What can hang from each mark:
Q_392: Q_138 Q_459 Q_723
Q_459: Q_854
Q_133: Q_138
Q_138: Q_392 Q_526 Q_854
Q_101: Q_922
Q_854: Q_138 Q_459 Q_723
Q_922: Q_101 Q_723
Q_723: Q_133 Q_392

Every row comes from one small tree of marks. The marks that hang from a mark follow it in brackets, in the order of their numbers. Every link used is in the known rows. Which tree was each row made from?
Known rows:
Q_922(Q_101 Q_723(Q_133(Q_138) Q_392(Q_459))): [-2.80 -4.37  0.87 -2.90  0.45 -1.27  0.34 -0.46  0.45 -1.04 -1.11  0.45
  1.14 -1.44  0.08 -0.61  1.18 -0.39 -0.96 -1.51 -1.59  0.94]
Q_459(Q_854(Q_138(Q_526))): [-0.94  2.31 -0.66  1.28 -0.61  1.05  1.02  1.68 -1.39  0.05  1.06  1.25
 -1.99 -0.07 -1.24  0.78  0.49 -1.22  0.69  2.53  1.32 -0.28]
Q_133(Q_138(Q_392 Q_526 Q_854(Q_459 Q_723))): [-1.69 -0.33  4.22 -0.80  1.21  0.30 -3.27 -1.42  2.37  2.00  5.05 -1.10
  3.18  0.42 -0.10 -5.40 -1.39  1.07  1.73  0.67 -4.26 -1.97]
Q_922(Q_101 Q_723(Q_392)): [ 0.89  0.50 -0.53  1.43  2.22 -4.75 -2.46 -3.63 -0.19 -1.90  0.52 -2.01
  4.40 -1.19  1.62 -0.84 -0.59 -2.27 -0.06 -1.64 -1.28 -2.40]
Q_133(Q_138(Q_392(Q_723) Q_526 Q_854(Q_459))): [-2.02  2.26  3.93 -1.73  1.92  0.20 -2.05 -1.76 -0.02  2.12  2.21 -1.83
  2.25  0.66  0.72 -2.74 -2.57 -0.21  1.00  0.98 -1.10 -1.95]
Q_459(Q_854(Q_138(Q_392 Q_526) Q_723(Q_133))): [-2.32 -0.91  2.98 -0.01  0.46 -0.36 -1.47  1.02  2.23  2.13 -0.11  1.53
 -4.63 -0.36 -0.19 -0.06 -0.10  0.12 -0.23  1.84 -1.15  1.14]
Q_922(Q_101 Q_723): [ 0.83  0.96 -1.67  1.34  2.42 -3.53 -2.28 -4.09 -1.85  0.21  1.65 -2.05
  3.02 -1.29  0.64  0.09  0.77 -2.18  2.64 -0.46 -1.29 -2.77]
Q_133(Q_138(Q_392(Q_459(Q_854) Q_723))): [-3.08  1.68  2.84  0.45  0.93  1.47 -0.71  0.96 -0.75  3.21 -0.93 -1.21
 -1.54 -1.43 -0.13  0.82 -1.58 -0.93  0.11  1.04  1.19  0.98]
Q_392(Q_138(Q_526) Q_723): [ 4.63  4.26 -4.88  0.40  0.64  0.32 -0.25  0.91 -2.44 -2.17 -2.06 -0.91
 -0.03  1.24 -1.26  2.20 -0.69  0.11  1.30  0.32  3.43 -1.64]
Q_392(Q_138(Q_526 Q_854) Q_459 Q_723(Q_133)): [ 2.62 -0.54 -2.89 -2.28  0.29  3.49 -0.25  2.75 -0.22 -0.31 -3.00  0.55
 -1.17  2.03  0.48  4.31 -0.77  1.27 -0.12  0.07  2.64  0.42]
Q_392(Q_459 Q_723): [ 1.73  2.92 -4.32  0.97 -0.04  1.02 -0.10 -1.05 -2.23  0.05 -1.37 -1.36
 -1.38 -0.56  0.93  2.26  0.75 -0.36  0.59 -0.15  3.15 -2.21]
Q_392(Q_138(Q_854(Q_723)) Q_459): [ 3.76 -1.83 -2.73  1.81  1.03  1.02 -1.91  1.91  1.85  0.22  1.66 -1.76
  3.39  0.22 -1.08  0.89 -0.50  1.94  1.81 -0.01 -1.67 -0.52]
Q_723(Q_133(Q_138(Q_854))): [-2.39  0.25  2.71  0.61 -0.25  0.63  2.57 -2.32 -1.51  3.02  3.25 -0.68
  1.10  0.53  0.80  0.13  0.85 -1.42  1.13  0.54 -1.32  2.66]
Q_723(Q_133 Q_392(Q_138)): [ 2.98 -0.14 -0.57  1.63 -1.19 -1.25  2.95  0.91 -0.42 -2.06 -1.95  0.31
  0.60  0.86 -0.16  1.70  0.22  0.54 -1.25 -1.49  0.93  2.28]
Q_459(Q_854(Q_723(Q_133 Q_392(Q_138(Q_526))))): [ 3.56 -0.07  1.33  1.34 -1.43  0.05 -1.03  3.10  3.28 -1.59 -0.82  2.52
 -1.90  3.19  0.61  0.83 -0.77  1.32 -2.27 -1.87  0.68  1.61]
Q_392(Q_459): [ 0.81  1.06 -3.61  1.86 -1.23  2.18  1.10 -0.37 -2.57 -0.34  0.78 -0.26
 -0.12 -1.34  0.12  0.89  1.81 -0.30  1.31  0.24  1.46 -1.32]
Q_133(Q_138): [-0.94  2.61 -0.77  1.84 -0.79  0.00  2.68 -1.80 -3.30  0.64  2.82 -1.26
  1.37 -1.05 -1.34 -1.38  1.56 -1.38  2.17  0.80 -0.02  0.36]
Q_101(Q_922(Q_723(Q_133(Q_138) Q_392))): [-1.94 -0.62  0.93 -0.28 -0.59 -4.43  1.63 -2.03  1.40 -0.21 -0.17 -0.32
  0.30 -0.48 -1.13 -2.50 -0.03 -0.88 -1.27  0.27 -1.47  0.28]
Q_723(Q_133 Q_392(Q_459)): [-0.01 -1.14 -1.00  0.53 -2.38  1.46  2.19  0.07 -0.44 -1.47 -1.66  1.40
 -1.36 -0.32  2.00  1.22  1.40  0.28 -2.18 -1.59  1.77  0.90]
Q_922(Q_723(Q_392)): [ 2.46  2.39 -2.72  2.43  0.86 -2.93 -1.32 -3.29 -0.14 -1.48  0.48 -1.96
  2.12 -1.25  1.74 -1.50 -0.70 -0.88 -1.59 -1.64  0.23 -1.01]
Q_459(Q_854): [ 0.85  3.86  1.08  4.42 -0.80  0.30  0.25 -1.20 -1.70  2.01  2.60 -0.15
 -0.32  0.69  1.35  1.34  0.45 -2.09  0.93  0.06  1.12 -0.13]
Q_723(Q_133 Q_392(Q_138(Q_854) Q_459)): [ 1.78 -3.23  0.15  0.39 -0.66  1.56  1.59  2.79  1.36 -1.23 -1.71  0.32
  2.32  0.80  0.67  2.50 -0.97  1.30 -1.89 -1.14  0.04  2.61]
Q_392(Q_459(Q_854) Q_723(Q_133(Q_138(Q_526)))): [-2.02  1.38  0.77 -2.35 -1.83  4.42  1.05  2.39 -1.01  1.64 -1.59  2.74
 -5.77  1.78  0.51  2.39  0.92 -0.06 -0.86  0.27  3.54  1.57]
Q_854(Q_138(Q_526) Q_459 Q_723(Q_133 Q_392)): [ 0.67 -2.07  0.39 -1.94 -1.76 -1.97  0.56  0.61  3.41 -2.13  0.01  2.28
 -2.72  1.53 -0.26 -2.94  1.76  2.67 -1.82 -0.48 -1.18 -1.53]
Q_133(Q_138(Q_526 Q_854(Q_459 Q_723))): [ 0.18  0.51  1.86 -0.58 -0.20  0.55 -1.86 -1.14  1.71  1.18  5.97 -0.34
  2.57  2.07 -0.17 -4.63  0.22  1.28  1.96  0.15 -3.07 -2.38]

Which tree is each row?
[-4.15 -2.13  1.62 -1.20 -0.83  2.67  2.46  0.28 -1.84  1.87 -0.46  0.43
 -1.90 -2.59 -0.82 -0.19  1.32  0.23  0.72  0.79 -0.50  2.47]	Q_723(Q_133(Q_138(Q_392(Q_459))))
[ 0.20  0.78 -2.04 -0.80 -1.11  0.03  1.88  0.64 -1.44 -1.29  1.54  0.92
 -0.90 -0.06 -2.10 -1.97  2.05  1.09  1.56  1.96  0.03 -2.88]	Q_854(Q_138(Q_526) Q_459)
[-3.07  2.24  1.76 -1.09  0.46  3.50 -1.56  2.23 -0.96  1.51 -1.08  0.28
 -2.39 -0.82 -0.18  0.37 -1.92 -0.69 -0.22  1.32  2.13  0.02]	Q_133(Q_138(Q_392(Q_459(Q_854) Q_723) Q_526))
[-2.67  1.83  2.54 -1.02  1.16 -0.16 -0.21  0.72  0.03  2.24 -3.15  0.84
 -5.48 -0.03  0.60  2.63 -1.26 -1.07 -1.06  2.25  2.02  1.12]	Q_459(Q_854(Q_138(Q_392(Q_723(Q_133)) Q_526)))
[-0.51  0.29  0.31  0.58 -0.95 -0.82  1.49 -2.32 -0.13  1.93  2.46  0.02
 -1.81  0.34 -0.47 -1.43  2.63  0.27  1.36 -0.46 -1.28  1.34]	Q_854(Q_723(Q_133(Q_138)))
[-4.05 -2.24  3.52 -1.70  2.81 -3.10 -0.84 -3.63 -1.09  2.42  0.51 -1.49
  1.24 -2.44 -0.31 -1.09  0.33 -1.63  1.99  0.16 -3.37  1.03]	Q_922(Q_101 Q_723(Q_133(Q_138(Q_392))))
[ 1.93 -5.03 -1.51 -1.68  1.18 -1.82 -0.49  1.82  1.10 -2.64 -3.56  0.35
  1.83 -0.67 -0.62  2.02  0.36  1.12 -0.83 -1.94 -0.90  0.68]	Q_922(Q_101 Q_723(Q_133 Q_392(Q_138 Q_459)))
[-0.47  0.79  4.19  2.23  1.34 -1.01 -1.54 -3.00  0.31  3.09  3.80 -2.22
  3.82 -0.24  1.87 -1.87 -1.38 -0.28  1.54  0.33 -2.76 -1.89]	Q_138(Q_392 Q_854(Q_459))
[-0.66  2.58  1.56  2.00  1.20  1.02 -2.21  0.18 -0.32  2.81 -1.67 -1.09
 -1.97 -0.98  1.75  2.46 -1.81 -1.09 -0.42  0.33  2.13 -0.71]	Q_138(Q_392(Q_459(Q_854) Q_723))
[ 3.63 -2.88 -3.33 -1.31 -1.81  2.11 -0.33  3.97  2.39 -4.03 -2.70  2.44
 -1.46  1.20 -0.66  0.49  0.52  3.10 -1.90 -1.72  1.02  0.39]	Q_854(Q_723(Q_133 Q_392(Q_138(Q_526) Q_459)))
[-2.42  0.64  1.35 -1.04 -0.89  2.72  1.80 -1.17 -1.69  1.20  2.85  0.84
  0.11  1.19  0.80 -0.34  0.67 -1.26  0.79  0.90 -0.23  1.82]	Q_723(Q_133(Q_138(Q_526 Q_854)))
[ 1.22  1.77 -1.93  2.40  0.41 -5.25 -1.26 -2.82  1.31 -1.80  0.30 -1.79
  2.70 -0.88 -0.12 -2.02 -1.28 -1.69 -0.78  0.14 -0.72 -3.20]	Q_101(Q_922(Q_723(Q_392)))
[-1.18 -2.43 -1.17 -1.81 -0.74  0.54  1.44 -0.16  0.28 -0.71 -1.38  0.44
 -1.16 -1.52  0.34 -1.30  1.16  1.03 -2.53 -1.48 -0.07  2.42]	Q_922(Q_723(Q_133(Q_138) Q_392(Q_459)))
[ 1.71 -3.40  1.90 -0.18  3.02 -4.15 -1.83 -1.00  1.98 -0.67 -0.72 -1.57
  5.23  0.77  1.17  1.65 -1.85 -0.57 -0.67 -1.75 -2.81  1.20]	Q_922(Q_101 Q_723(Q_133 Q_392(Q_138(Q_854))))
[ 0.31 -1.77 -4.47 -1.05 -0.76  0.51 -0.79  2.67  2.09 -4.16 -1.06  0.91
 -0.54 -1.43 -1.57 -1.93  0.34  1.51 -1.51  0.71  0.32 -2.09]	Q_854(Q_138(Q_526) Q_723(Q_392(Q_459)))
[ 2.75 -1.22 -1.32  0.78  0.06 -4.88  0.72  0.24  2.25 -1.94 -2.59 -0.45
  0.92  0.42 -1.78  0.26 -0.94  0.51 -1.08 -0.25 -0.80  0.02]	Q_101(Q_922(Q_723(Q_133 Q_392(Q_138))))
[ 4.40 -1.18 -4.72  0.04 -0.99  1.55 -1.60  4.14  2.00 -4.97 -1.53  0.92
  1.45  0.25 -1.58 -0.75 -0.44  2.52 -1.03 -1.16  0.83 -1.43]	Q_854(Q_723(Q_392(Q_138(Q_526) Q_459)))
[ 2.71 -0.87 -2.50 -0.84 -0.50 -2.83 -0.14  1.37  2.05 -3.63 -2.91  0.99
  0.08  1.13 -1.86 -0.22 -1.18  0.71 -1.45  0.18  0.21 -0.93]	Q_101(Q_922(Q_723(Q_133 Q_392(Q_138(Q_526)))))
[-4.78 -1.47  3.81 -1.63 -1.67  5.30  0.91  2.86 -0.73  2.12 -0.29  2.93
 -3.99 -0.63 -0.11  0.29  0.22 -0.09 -0.43  1.22  0.62  2.80]	Q_723(Q_133(Q_138(Q_392(Q_459(Q_854)) Q_526)))
[-3.50  1.38  2.52  0.15  1.50  1.81 -0.92 -1.39 -1.63  1.14  3.39 -1.46
  3.69 -1.34  0.08 -2.36 -2.15 -1.87  1.57  2.00 -1.73  0.31]	Q_133(Q_138(Q_392 Q_526 Q_854))
[ 3.91  2.26 -2.33  0.68  0.32 -1.25  1.91 -0.38 -1.83  0.52 -3.01 -0.93
 -2.08  1.48 -0.27  3.99  0.67  0.46  0.71 -0.51  2.63  0.94]	Q_392(Q_138 Q_723(Q_133))
[ 0.07 -1.32  0.87  0.20  1.32 -4.34 -1.24 -3.65  0.32 -0.97 -0.71 -0.43
  1.63 -0.37  2.45  0.42  0.41 -1.78 -0.93 -2.19 -1.08 -0.54]	Q_922(Q_101 Q_723(Q_133 Q_392))
[ 4.01  1.91 -6.22 -1.11 -0.02  2.81 -0.27  3.26 -2.00 -2.73 -3.40  0.07
 -0.95  0.47 -1.83  2.86 -0.15  1.46  0.88  0.36  3.85 -1.82]	Q_392(Q_138(Q_526) Q_459 Q_723)
[-4.66 -1.76  4.87  0.07 -1.06  3.18  1.73  1.64 -0.50  3.80  0.13  1.46
 -3.11 -1.34 -0.10  0.80  0.48 -0.27  0.02  0.78 -0.36  3.60]	Q_723(Q_133(Q_138(Q_392(Q_459(Q_854)))))
[-1.86 -0.39  3.41 -2.07 -1.60  2.32  1.78 -0.83 -0.49  1.82  3.88  1.52
  0.09  2.44  0.66 -2.00  1.34  0.64  0.96  0.23 -1.41  0.36]	Q_723(Q_133(Q_138(Q_526 Q_854(Q_459))))
